Each row comes from the steps of one path. Every step used is in the known rows, and no mark comes twice. Write the path behind each row, first mark first.
Known rows:
kuve > rupet: |  1.28 | -3.36 | -1.93 | -0.32 | -0.62 | -1.70 |  0.84 | -2.62 |  0.99 | -3.32 |  1.80 |  0.18 |  1.09 |  0.00 |  0.69 | -1.60 |  0.75 |  0.23 |  0.58 |
lofe > nirez: |  5.50 | -2.27 | -2.79 |  2.42 | -1.74 | -3.02 |  0.70 |  2.71 |  1.79 | -0.75 |  1.27 | -1.81 |  2.92 | -1.01 |  1.82 | -3.00 |  0.31 | -1.40 |  2.18 |
rupet > tepu > lodupig: |  1.87 |  0.22 | -0.30 | -0.36 | -0.44 | -1.00 |  0.64 |  4.55 |  4.38 | -3.99 | -4.35 |  1.46 |  1.03 | -1.92 |  1.23 | -2.17 | -1.80 | -2.21 | -0.55 |
lodupig > tepu > ramu > kuve > lofe: | -0.18 | -0.73 | -4.60 | -5.03 |  0.90 |  0.63 | -0.87 | -2.08 | -1.99 |  3.26 | -2.54 |  4.56 |  1.44 | -1.93 |  2.91 |  0.80 | -5.02 | -5.33 | -3.26 |
nirez > kuve > ramu > tepu > rupet: | -0.81 |  1.63 | -2.04 | -5.66 |  1.42 | -0.06 | -1.82 |  1.55 |  3.34 | -2.94 |  0.49 |  2.47 |  4.46 |  0.48 | -3.20 | -2.81 | -5.03 |  2.97 |  0.16 |
rupet > tepu > ramu: |  1.96 | -2.11 | -1.27 | -3.11 |  0.94 |  0.12 | -0.05 |  1.17 |  1.02 | -1.79 | -1.57 |  2.67 |  0.47 | -1.96 |  3.05 | -2.23 | -2.99 | -5.37 | -3.85 |
rupet > tepu: |  3.02 | -1.91 |  0.42 | -0.42 | -0.78 | -1.60 |  0.77 |  2.83 |  3.24 | -2.84 | -0.23 |  0.59 | -0.32 | -0.79 |  1.81 | -2.77 | -0.93 | -3.25 | -3.49 |
rupet > tepu > ramu > kuve > lofe: | -1.57 | -0.25 | -2.68 | -5.12 |  1.85 |  0.37 | -2.60 |  0.06 | -1.93 |  0.17 | -1.02 |  4.73 |  1.76 | -1.76 |  4.58 |  0.73 | -4.43 | -5.44 | -2.94 |
tepu > lodupig: |  2.93 | -0.68 | -3.80 | -0.07 | -1.13 | -2.25 |  1.22 |  3.42 |  3.13 | -3.30 | -2.90 |  0.16 |  2.16 | -2.72 |  0.02 | -2.12 | -1.32 | -0.56 |  2.47 |
lofe > nirez > kuve > ramu > tepu: |  1.46 | -0.04 | -1.85 | -1.46 | -1.16 | -2.09 | -3.53 |  1.07 |  3.55 |  0.79 |  3.09 |  0.41 |  7.71 | -0.05 | -0.31 | -2.59 | -1.13 | -0.55 |  2.65 |
tepu > ramu: |  3.11 | -2.86 | -4.58 | -2.84 |  0.18 | -0.97 |  0.52 |  0.07 | -0.31 | -0.93 | -0.23 |  1.27 |  1.62 | -2.59 |  1.78 | -2.17 | -2.61 | -3.70 | -0.73 |
tepu > ramu > kuve > nirez: |  2.94 | -2.21 | -3.59 | -5.49 |  0.38 | -2.17 | -1.78 | -1.97 | -4.56 | -1.24 | -1.73 |  5.11 |  4.70 | -0.53 |  3.64 | -1.40 | -3.49 | -5.19 |  0.54 |
ramu > kuve: |  2.68 | -1.20 | -1.60 | -1.54 | -1.71 | -2.18 |  0.78 |  1.69 |  0.27 | -2.14 |  1.45 | -0.82 |  4.93 |  0.41 |  0.04 | -2.11 | -2.86 | -2.49 |  0.54 |
lofe > nirez > kuve > ramu > tepu > lodupig: |  0.21 |  2.04 | -2.61 | -1.26 | -0.79 | -1.46 | -3.63 |  2.89 |  4.62 | -0.48 | -1.17 |  1.32 |  8.98 | -1.34 | -0.64 | -2.06 | -2.07 |  0.56 |  5.70 |
lofe > kuve > rupet: |  0.87 | -2.29 | -1.67 | -0.57 | -0.49 |  0.65 |  0.23 | -2.39 |  0.14 | -0.73 |  0.81 | -0.07 |  4.81 |  0.18 |  2.78 | -2.00 | -0.68 | -1.61 |  2.01 |
ramu > tepu: |  3.52 | -4.73 | -1.31 | -0.58 | -2.11 | -3.33 |  0.34 |  2.60 |  2.13 | -3.17 | -1.12 |  1.27 |  1.80 |  0.08 | -3.41 | -5.08 | -1.21 | -1.58 | -0.66 |
lofe > kuve > ramu: |  1.84 |  1.44 | -3.07 | -2.15 | -1.48 | -0.17 | -2.78 | -0.69 |  0.68 |  3.82 |  2.25 |  1.00 |  5.09 | -2.31 |  3.49 | -4.61 | -2.33 | -2.55 |  0.19 |
nirez > kuve > rupet: | -0.06 | -2.06 | -2.07 | -2.31 |  0.89 | -0.50 |  0.95 | -2.60 |  3.04 | -3.85 |  3.72 | -1.80 |  4.31 |  0.29 |  1.54 |  2.59 |  0.65 |  0.12 |  1.60 |
kuve > ramu: |  2.11 |  0.49 | -3.28 | -2.03 | -1.44 | -2.67 | -1.93 | -1.01 |  1.38 |  1.12 |  3.37 |  1.30 |  1.25 | -2.34 |  1.37 | -3.98 | -0.94 | -0.76 | -1.16 |
rupet > kuve > nirez: |  4.15 | -6.61 |  2.02 | -0.55 |  0.81 | -3.32 | -2.06 | -1.22 | -1.37 | -0.95 |  0.13 |  3.15 | -0.90 |  0.19 |  2.15 | -0.13 |  0.27 | -0.14 |  0.07 |

Which path is each row?
|  1.54 | -1.29 | -3.36 | -4.26 |  0.00 | -0.37 | -0.11 |  0.33 | -1.99 | -1.15 |  0.12 |  1.37 |  5.66 | -0.60 |  1.30 | -1.68 | -5.11 | -4.57 |  0.35 | | tepu > ramu > kuve
|  0.10 | -2.51 |  1.48 | -0.70 |  0.13 | -0.48 |  0.27 | -1.49 |  2.37 | -4.22 |  0.37 |  1.78 | -0.17 |  0.66 |  2.03 | -1.53 |  0.45 | -1.45 | -2.40 | | kuve > rupet > tepu
|  0.63 | -5.44 | -0.39 | -0.07 |  1.52 | -2.12 | -2.12 | -0.35 | -0.13 |  1.24 |  2.32 |  1.22 | -2.68 | -1.81 |  1.90 |  2.03 | -0.25 |  1.39 | -0.51 | | rupet > kuve > lofe
|  3.52 | -4.22 |  3.44 | -2.19 |  2.88 | -0.05 | -0.10 | -0.82 | -0.39 | -0.98 | -5.37 |  5.40 | -3.40 |  1.87 |  0.39 | -0.47 | -3.95 |  2.07 | -2.78 | | lodupig > tepu > rupet > kuve > nirez
|  3.41 | -1.84 | -5.54 |  1.95 | -0.57 | -3.47 | -1.26 |  1.49 |  0.39 |  1.25 |  1.66 |  0.16 |  0.07 | -2.67 |  3.77 | -0.46 |  1.49 | -0.47 |  1.89 | | kuve > lofe > nirez
|  3.39 | -1.92 | -2.11 | -5.59 |  0.22 | -0.73 | -0.87 | -3.11 | -3.41 |  0.96 | -4.70 |  6.47 |  3.30 | -0.07 |  3.28 | -1.23 | -4.48 | -6.81 | -2.58 | | lodupig > tepu > ramu > kuve > nirez
|  0.36 | -4.91 |  1.46 |  0.90 |  2.91 | -0.79 | -2.96 |  3.27 | -0.24 | -1.06 | -2.25 |  3.51 | -0.76 |  1.38 | -2.22 | -1.26 | -3.23 |  5.22 |  2.55 | | ramu > tepu > rupet > kuve > lofe > nirez
|  0.58 |  0.56 | -1.75 | -3.82 |  0.11 | -1.29 | -2.02 |  1.43 |  1.34 | -2.52 | -1.57 |  4.51 |  1.16 |  0.21 | -4.13 | -7.07 | -4.63 |  3.01 | -0.98 | | kuve > ramu > tepu > rupet
|  0.65 | -2.56 |  1.92 | -1.26 |  0.29 | -1.35 | -3.68 | -1.79 |  0.71 |  2.25 |  4.06 |  1.47 |  0.67 | -0.87 |  0.79 | -1.64 | -1.78 |  1.38 | -0.58 | | rupet > kuve > ramu
|  1.90 | -4.97 | -0.25 |  2.77 |  1.28 | -2.10 | -3.00 |  0.84 | -0.16 |  2.59 |  2.60 |  0.31 | -0.45 | -1.28 |  3.30 |  1.79 |  0.49 |  1.60 |  2.32 | | rupet > kuve > lofe > nirez
| -0.36 | -3.29 | -0.28 | -1.58 |  3.88 | -0.17 | -1.35 |  1.21 | -0.41 | -1.21 | -0.07 |  2.26 | -3.87 | -0.69 |  0.41 |  1.57 | -3.36 |  4.91 | -0.31 | | tepu > rupet > kuve > lofe
|  0.27 |  0.42 | -2.61 | -2.16 | -1.81 | -2.57 | -2.87 |  1.71 |  2.64 | -1.38 | -3.19 |  4.36 |  3.68 | -2.19 | -2.91 | -6.02 | -2.48 |  0.55 |  1.93 | | kuve > ramu > tepu > lodupig
| -0.30 | -1.79 | -0.60 | -1.81 | -0.64 | -1.04 |  0.28 | -2.40 | -0.60 | -3.49 |  2.17 |  0.37 |  5.14 |  1.86 |  0.27 | -1.04 | -1.57 | -0.75 |  1.65 | | ramu > kuve > rupet
|  2.17 | -3.36 |  3.96 | -1.06 |  2.43 |  1.62 |  1.48 |  1.48 |  2.20 | -0.78 | -3.54 |  1.57 | -2.36 |  1.64 | -2.02 | -0.79 | -5.54 |  2.54 | -2.97 | | lodupig > tepu > rupet > kuve
|  3.21 | -4.50 |  2.10 | -2.17 |  2.97 | -1.49 | -1.21 |  0.28 | -1.74 | -3.23 | -2.23 |  4.33 | -1.99 |  1.39 |  0.53 | -0.51 | -2.98 |  3.62 |  0.20 | | tepu > rupet > kuve > nirez
|  1.80 | -3.68 |  2.27 | -0.95 |  2.67 |  0.26 |  0.51 |  2.40 |  0.99 | -3.16 | -0.58 |  0.34 | -1.05 |  1.14 | -1.54 | -0.94 | -4.46 |  4.17 |  0.12 | | tepu > rupet > kuve
| -1.12 | -1.37 |  1.18 | -2.46 |  1.48 |  0.83 |  0.44 | -1.32 |  4.47 | -4.70 |  2.29 | -0.35 |  3.12 |  0.97 |  2.91 |  2.59 |  0.18 | -1.57 | -1.36 | | nirez > kuve > rupet > tepu
|  0.07 | -4.71 |  3.59 | -1.55 | -0.29 | -1.78 | -4.53 | -0.78 |  0.95 |  1.18 |  1.73 |  3.52 |  1.67 |  0.60 | -3.03 | -4.23 | -2.61 |  1.45 | -0.63 | | rupet > kuve > ramu > tepu
|  2.47 | -6.58 |  3.68 | -2.36 |  2.31 | -1.93 | -2.05 |  1.25 | -1.51 | -4.57 | -4.60 |  6.33 | -1.08 |  2.75 | -3.33 | -3.13 | -3.59 |  3.57 |  0.19 | | ramu > tepu > rupet > kuve > nirez
|  0.69 | -1.21 | -5.96 | -2.66 |  1.00 | -2.04 | -0.37 |  0.50 |  2.66 | -0.33 |  3.40 | -0.91 |  1.28 | -2.87 |  3.28 |  3.88 |  0.36 | -0.81 |  0.04 | | nirez > kuve > lofe
| -2.23 | -1.46 | -0.44 | -5.16 |  3.26 |  2.63 | -0.17 | -2.85 |  2.23 | -3.57 |  0.98 |  1.79 |  3.83 | -0.16 |  4.26 |  3.16 | -2.15 | -3.69 | -1.42 | | nirez > kuve > rupet > tepu > ramu
|  0.64 | -0.41 |  0.04 | -4.58 |  0.65 |  0.91 | -0.74 |  1.35 | -0.51 | -1.97 | -1.38 |  2.72 |  4.53 |  0.00 |  2.62 | -1.64 | -5.58 | -6.35 | -2.58 | | rupet > tepu > ramu > kuve
